What can hang from each mark
J51: J428
J965: J6 J26 J428
J428: J24 J165 J965
J412: J217
J26: J24 J412 J965
J6: J165

Known rows, with every way that one mark hangs from another
J51(J428): [ 0.19 -0.57 -1.50  0.03 -0.19  0.09  0.52 -1.92  0.57 -0.82 -0.85 -0.25
  1.01  1.98 -0.85 -1.03 -0.83  1.32 -0.03  4.11  1.91 -3.40 -0.34]
J26(J24 J412(J217) J965(J428)): [-1.62  1.26 -1.71  0.86 -0.77  1.02  0.64 -1.39  1.31 -0.08 -0.48 -1.63
  2.46  0.14 -1.82 -0.16 -4.39  4.01  3.12  3.23  3.37  1.72 -0.56]
J51(J428(J24 J165 J965)): [-0.27 -0.76 -1.28  0.45  0.11  0.99 -0.13  0.25  0.17 -0.72 -3.45 -0.76
 -1.15  2.13 -1.24 -0.10 -0.81  2.62  0.60  6.13  3.61 -4.44 -0.13]
J965(J6 J26 J428): [-0.32  0.61 -0.60 -0.18 -0.41  1.94  0.73  1.52 -0.14 -1.46 -0.49  0.57
  1.78  1.21 -0.02  0.20 -1.39  2.73  0.10  3.75  1.57 -2.87 -2.09]
J428(J24 J165): [-0.72 -0.19 -0.98 -0.17 -0.42  1.14  0.60  0.26 -0.53 -0.70 -1.16  0.10
 -0.11  2.09 -0.73 -0.29 -1.44  2.45  0.05  3.75  2.13 -3.86 -0.87]
J26(J24 J965(J428(J165))): [-0.84  1.75 -2.34  0.48 -2.06  0.67 -0.12 -1.83  0.44  0.13 -0.24 -1.05
  2.38  0.71 -1.81 -0.06 -1.52  2.16  2.13  3.00  2.51 -1.12 -1.06]
J6(J165): [-0.15 -0.17 -0.68 -0.25 -0.80  0.41  1.28 -0.14 -0.43 -0.88 -0.26 -0.17
  1.33  2.13 -0.18 -0.60 -2.00  3.03  1.11  2.38  1.69 -3.42  0.24]
J428(J24 J165 J965(J6 J26)): [-0.55 -0.07 -0.75 -0.35 -0.51  2.61  0.58  2.83 -0.63 -1.84 -2.20  0.14
 -1.15  1.66 -0.17  0.51 -1.32  3.69  0.48  5.09  2.69 -4.86 -1.36]
J51(J428(J24)): [-0.24 -0.25 -1.54 -0.05  0.61  0.70  0.12 -0.99 -0.11 -1.12 -1.21 -0.03
 -0.23  1.85 -0.88 -0.95 -0.85  1.72 -0.94  4.68  1.75 -2.94 -1.29]
J26(J24): [-0.33  0.88 -1.44 -0.38 -1.57  0.40  1.48 -2.03  0.51 -1.11  0.90 -0.24
  1.64  1.25 -1.11 -1.23 -2.15  2.72  0.94  1.33  1.78 -2.18 -0.15]
J26(J965(J6(J165) J428)): [-0.90  1.47 -1.14  0.28 -0.53  0.59 -0.41  0.49 -0.37 -0.33 -0.91 -1.27
  3.00  0.95 -0.20  0.67 -1.97  2.62  1.69  3.64  1.47 -0.65 -2.04]
J51(J428(J24 J165 J965(J26))): [ 0.12 -0.83 -1.70  0.11 -0.19  2.20  0.20  1.19 -0.36 -1.59 -2.79  0.34
 -2.23  2.19 -0.97 -0.26 -0.09  2.87 -0.07  6.44  3.20 -5.60 -0.38]
J428(J24 J965(J26)): [-0.66 -0.23 -1.31 -0.78  0.34  2.77  1.07  1.44 -1.02 -2.26 -0.25  1.42
 -1.80  2.03 -0.66 -0.78 -1.11  2.90 -0.77  4.28  1.66 -4.48 -1.35]
J51(J428(J24 J965(J26))): [-0.12 -0.58 -1.79 -0.26  0.57  2.28  0.42  0.73 -0.54 -2.16 -1.53  0.81
 -2.07  2.06 -0.86 -0.82 -0.31  2.55 -0.94  5.82  2.30 -4.60 -1.10]
J428(J24 J165 J965(J6)): [-0.91  0.03 -0.30  0.00 -0.22  1.41  0.25  1.79 -0.12 -0.90 -2.94 -0.94
 -0.11  1.62 -0.38  0.59 -2.02  3.46  1.16  4.82  3.12 -3.63 -1.05]
J26(J24 J412(J217)): [-0.92  0.05 -0.74  0.35 -1.13  0.63  1.98 -1.12  1.58 -0.80 -0.57 -1.29
  1.59  0.85 -1.24 -0.82 -4.79  4.79  2.88  2.17  3.63 -0.38  1.15]
J51(J428(J24 J165)): [-0.08 -0.53 -1.49  0.34 -0.20  0.66 -0.05 -0.45 -0.01 -0.62 -2.43 -0.51
 -0.38  2.04 -0.99 -0.37 -0.66  2.07 -0.09  5.27  2.72 -3.98 -0.64]
J51(J428(J24 J965(J6 J26))): [-0.14 -0.13 -1.26 -0.23  0.48  2.16  0.05  1.59 -0.21 -2.27 -2.24  0.05
 -1.30  1.53 -0.32 -0.11 -0.67  3.00 -0.50  6.03  2.28 -3.94 -1.76]
J965(J6(J165) J26(J412) J428): [-0.19  0.53  0.07  0.75 -0.75  1.45  1.29  3.48 -0.14 -1.26 -1.57 -0.80
  1.79  1.12  0.70  0.93 -2.83  5.32  1.83  3.42  2.71 -2.57 -1.08]
J965(J6 J428(J165)): [-0.49  0.41 -0.12  0.49 -0.90  0.71  0.28  0.97  0.51 -0.06 -2.44 -1.01
  2.66  1.32 -0.36  0.96 -1.92  2.83  1.68  4.01  2.97 -2.63 -1.13]
J965(J6(J165) J26): [ 0.19  0.23 -0.62 -0.50 -1.22  1.45  1.24  1.75 -0.65 -1.90 -0.30  0.13
  1.01  1.65  0.66 -0.07 -1.71  3.68  0.81  2.91  1.31 -3.97 -0.71]

Rows
[-0.80  2.59 -1.61  0.32 -1.63  0.38 -0.21 -0.33  0.13 -0.49 -0.38 -1.86
  3.35  0.15 -0.72  0.44 -2.57  3.67  2.47  2.41  1.93  0.39 -1.59]
J26(J24 J965(J6(J165) J428))
[-0.17  0.57 -1.69 -0.58 -1.64  1.94  1.71 -0.34  0.17 -2.12  0.54  0.56
 -0.17  1.40 -1.13 -1.15 -1.59  3.47  1.00  2.45  2.34 -3.84  0.01]
J428(J965(J26(J24)))
[ 0.61 -0.09 -2.07  0.25 -2.21  1.35  0.78 -0.53  0.83 -1.51 -1.97 -0.53
 -0.61  1.54 -1.47 -0.60 -0.59  3.42  1.77  4.62  3.83 -5.05  0.95]
J51(J428(J165 J965(J26(J24))))
[-0.18  0.86 -1.14  0.95 -2.31  1.50  1.51  1.25  0.60 -0.84 -0.91 -0.55
  1.17  0.90 -0.95  0.21 -2.33  4.89  2.22  2.69  3.76 -3.04 -0.21]
J965(J26(J24 J412) J428(J165))
[-0.86 -0.44 -0.82 -0.07 -0.14  1.53  0.55  0.90 -0.40 -0.77 -2.20 -0.17
 -0.86  2.14 -0.97 -0.08 -1.56  3.06  0.77  4.60  3.03 -4.24 -0.43]
J428(J24 J165 J965)
[-0.19  1.10 -0.99  0.08 -2.05  1.13  1.88  0.87  0.72 -1.94  0.36 -0.82
  1.39  0.52 -0.04 -0.37 -2.94  4.63  1.47  1.66  2.32 -2.41 -1.05]
J965(J6 J26(J24 J412))
[-0.03  1.23 -1.38 -0.64 -2.00  1.45  1.41 -0.15  0.29 -2.14  0.82  0.04
  1.37  0.74 -0.32 -0.66 -1.88  3.37  0.69  1.85  1.44 -2.83 -1.10]
J965(J6 J26(J24))
[-0.84  1.05  0.02  0.17  0.43  1.14  0.08  2.54 -0.74 -0.85 -2.15 -0.79
  1.58  1.20  0.14  0.87 -2.48  4.21  0.77  3.88  2.13 -1.36 -1.85]
J965(J6(J165) J428(J24))
[ 0.25  1.30 -1.12 -0.51 -2.38  1.24  1.49  0.94 -0.21 -2.18  0.22 -0.48
  1.41  0.92  0.11 -0.33 -2.21  4.64  1.61  1.69  1.82 -3.00 -0.24]
J965(J6(J165) J26(J24))
[-1.08  0.28 -0.31 -0.39  0.60  1.44  0.46  1.33 -0.24 -1.40 -1.76 -0.49
  0.09  1.49 -0.26  0.04 -2.23  3.17  0.26  4.16  2.11 -2.59 -1.73]
J428(J24 J965(J6))
[-0.45 -0.55 -1.34  0.06  0.99  1.07  0.08 -0.27  0.04 -1.19 -2.29 -0.28
 -0.99  2.00 -1.14 -0.71 -0.97  2.31 -0.28  5.51  2.60 -3.37 -0.78]
J51(J428(J24 J965))
[ 0.18 -1.06 -1.19  0.60 -0.75  0.44  0.31 -0.75  0.90 -0.41 -3.20 -1.00
  0.11  2.26 -1.16 -0.26 -0.79  2.20  1.59  5.52  3.74 -4.88  0.76]
J51(J428(J165 J965))
[-0.92  0.29 -0.73  0.39  0.02  1.40  0.16  1.08 -0.46 -0.22 -1.95  0.00
  0.61  1.74 -0.98  0.38 -1.53  2.81  0.36  4.36  2.72 -2.81 -1.37]
J965(J428(J24 J165))
[-0.69  0.49 -1.21 -0.36  0.49  2.65  0.61  1.58 -1.11 -1.64 -0.05  1.59
 -0.28  1.67 -0.64 -0.34 -1.01  2.68 -1.22  4.10  1.35 -3.02 -2.32]
J965(J26 J428(J24))
[-0.96  0.67 -0.26  0.41 -0.03  1.31 -0.14  1.99 -0.17 -0.29 -2.75 -0.73
  1.43  1.24 -0.41  1.04 -1.93  3.27  0.68  4.63  2.80 -2.22 -2.08]
J965(J6 J428(J24 J165))
[-0.34  0.43 -1.32  0.16 -1.66  1.62  2.13  0.67  0.57 -1.92  0.03 -0.29
 -0.17  1.15 -0.84 -0.80 -2.67  4.78  1.75  2.28  3.09 -3.48  0.14]
J428(J965(J26(J24 J412)))
[-0.52  0.97 -0.42 -0.14  0.12  2.34  0.35  3.54 -1.29 -1.74 -1.44  0.34
  0.55  1.25  0.37  0.77 -1.79  4.43  0.09  4.17  1.75 -2.51 -2.14]
J965(J6(J165) J26 J428(J24))
[-1.72  0.55 -0.74  0.88  0.31  1.13  0.11  0.29  1.10 -0.06 -1.74 -1.82
  2.92  0.38 -0.72  0.68 -4.27  3.44  2.68  4.68  2.99  1.38 -1.58]
J26(J412(J217) J965(J6 J428))
[-0.31 -0.37 -0.79  0.49  0.05  0.90 -0.47  1.12  0.49 -0.83 -4.24 -1.52
 -0.35  1.63 -0.63  0.55 -1.23  3.11  0.98  6.34  3.66 -3.73 -0.81]
J51(J428(J24 J165 J965(J6)))
[-0.82  0.46 -0.84  0.54 -0.99  2.11  1.87  0.72  1.10 -1.21 -0.70 -0.30
  1.26  0.60 -1.27 -0.26 -4.16  5.38  2.51  3.14  3.80 -0.62  0.37]
J965(J26(J24 J412(J217)) J428)
[-0.15  0.66 -1.50  0.01 -2.00  1.30  2.16 -0.02  0.41 -1.81  1.14 -0.04
  0.58  1.02 -0.60 -1.05 -2.50  4.18  1.08  1.44  2.24 -3.00 -0.29]
J965(J26(J24 J412))
[-0.81  1.94 -1.56  0.54 -2.14 -0.11  0.67 -0.17  0.46 -0.78 -0.04 -2.60
  2.63  0.15 -0.15  0.09 -3.54  4.55  2.94  1.66  2.17 -0.25 -1.00]
J26(J24 J412 J965(J6(J165)))
[-1.13  1.40 -1.46  0.09 -0.18  0.86 -0.44 -0.57  0.08 -0.39 -0.27 -0.76
  2.97  0.76 -0.57  0.29 -1.60  1.33  0.71  3.83  1.13 -0.45 -2.84]
J26(J965(J6 J428))
[-0.51 -0.43 -1.19 -0.40 -0.50  2.69  0.85  1.93 -0.95 -1.74 -1.52  0.93
 -1.95  2.18 -0.74 -0.20 -0.87  3.23  0.07  4.90  2.60 -5.45 -0.68]
J428(J24 J165 J965(J26))
[-0.13  0.35 -0.58  0.18 -1.23  1.89  0.57  2.03  0.00 -0.99 -1.72  0.04
  1.58  1.41 -0.18  0.75 -1.21  3.05  0.99  4.34  2.55 -3.88 -1.41]
J965(J6 J26 J428(J165))
[ 0.38 -0.90 -1.68 -0.13 -0.21  1.66  0.81 -0.24  0.24 -1.91 -1.23  0.56
 -0.82  2.11 -0.84 -0.94 -0.27  2.14  0.05  5.22  2.42 -5.04 -0.15]
J51(J428(J965(J26)))
[-0.44  0.29 -0.50 -0.54 -0.12  2.43  0.79  3.37 -1.23 -2.35 -1.70  0.11
 -0.98  1.67  0.34  0.31 -1.84  4.66  0.49  4.34  2.02 -3.95 -1.14]
J428(J24 J965(J6(J165) J26))
[-1.63  1.69 -1.56 -0.03  0.69  1.44 -0.86  0.36 -0.60 -0.64 -0.53 -0.53
  1.72  0.69 -0.66  0.39 -1.59  1.70 -0.24  4.38  0.98 -0.07 -3.79]
J26(J965(J6 J428(J24)))
[-0.91  2.03 -2.22 -0.38 -1.76  0.41  0.16 -2.19  0.49 -1.05  1.04 -1.25
  2.64  0.29 -0.87 -0.62 -2.10  1.94  1.27  1.96  1.03 -0.48 -1.92]
J26(J24 J965(J6))
[ 0.44  0.20 -2.13 -0.07 -1.38  1.44  0.98 -1.09  0.68 -2.02 -0.75 -0.07
 -0.43  1.41 -1.38 -1.17 -0.81  3.06  0.85  4.00  2.85 -4.03  0.27]
J51(J428(J965(J26(J24))))
[-0.44  1.54 -0.71  0.63 -1.61  1.44  1.42  1.69  0.76 -1.44 -0.44 -0.90
  2.14  0.24 -0.29  0.32 -2.98  5.01  1.73  2.36  2.88 -1.46 -1.48]
J965(J6 J26(J24 J412) J428)
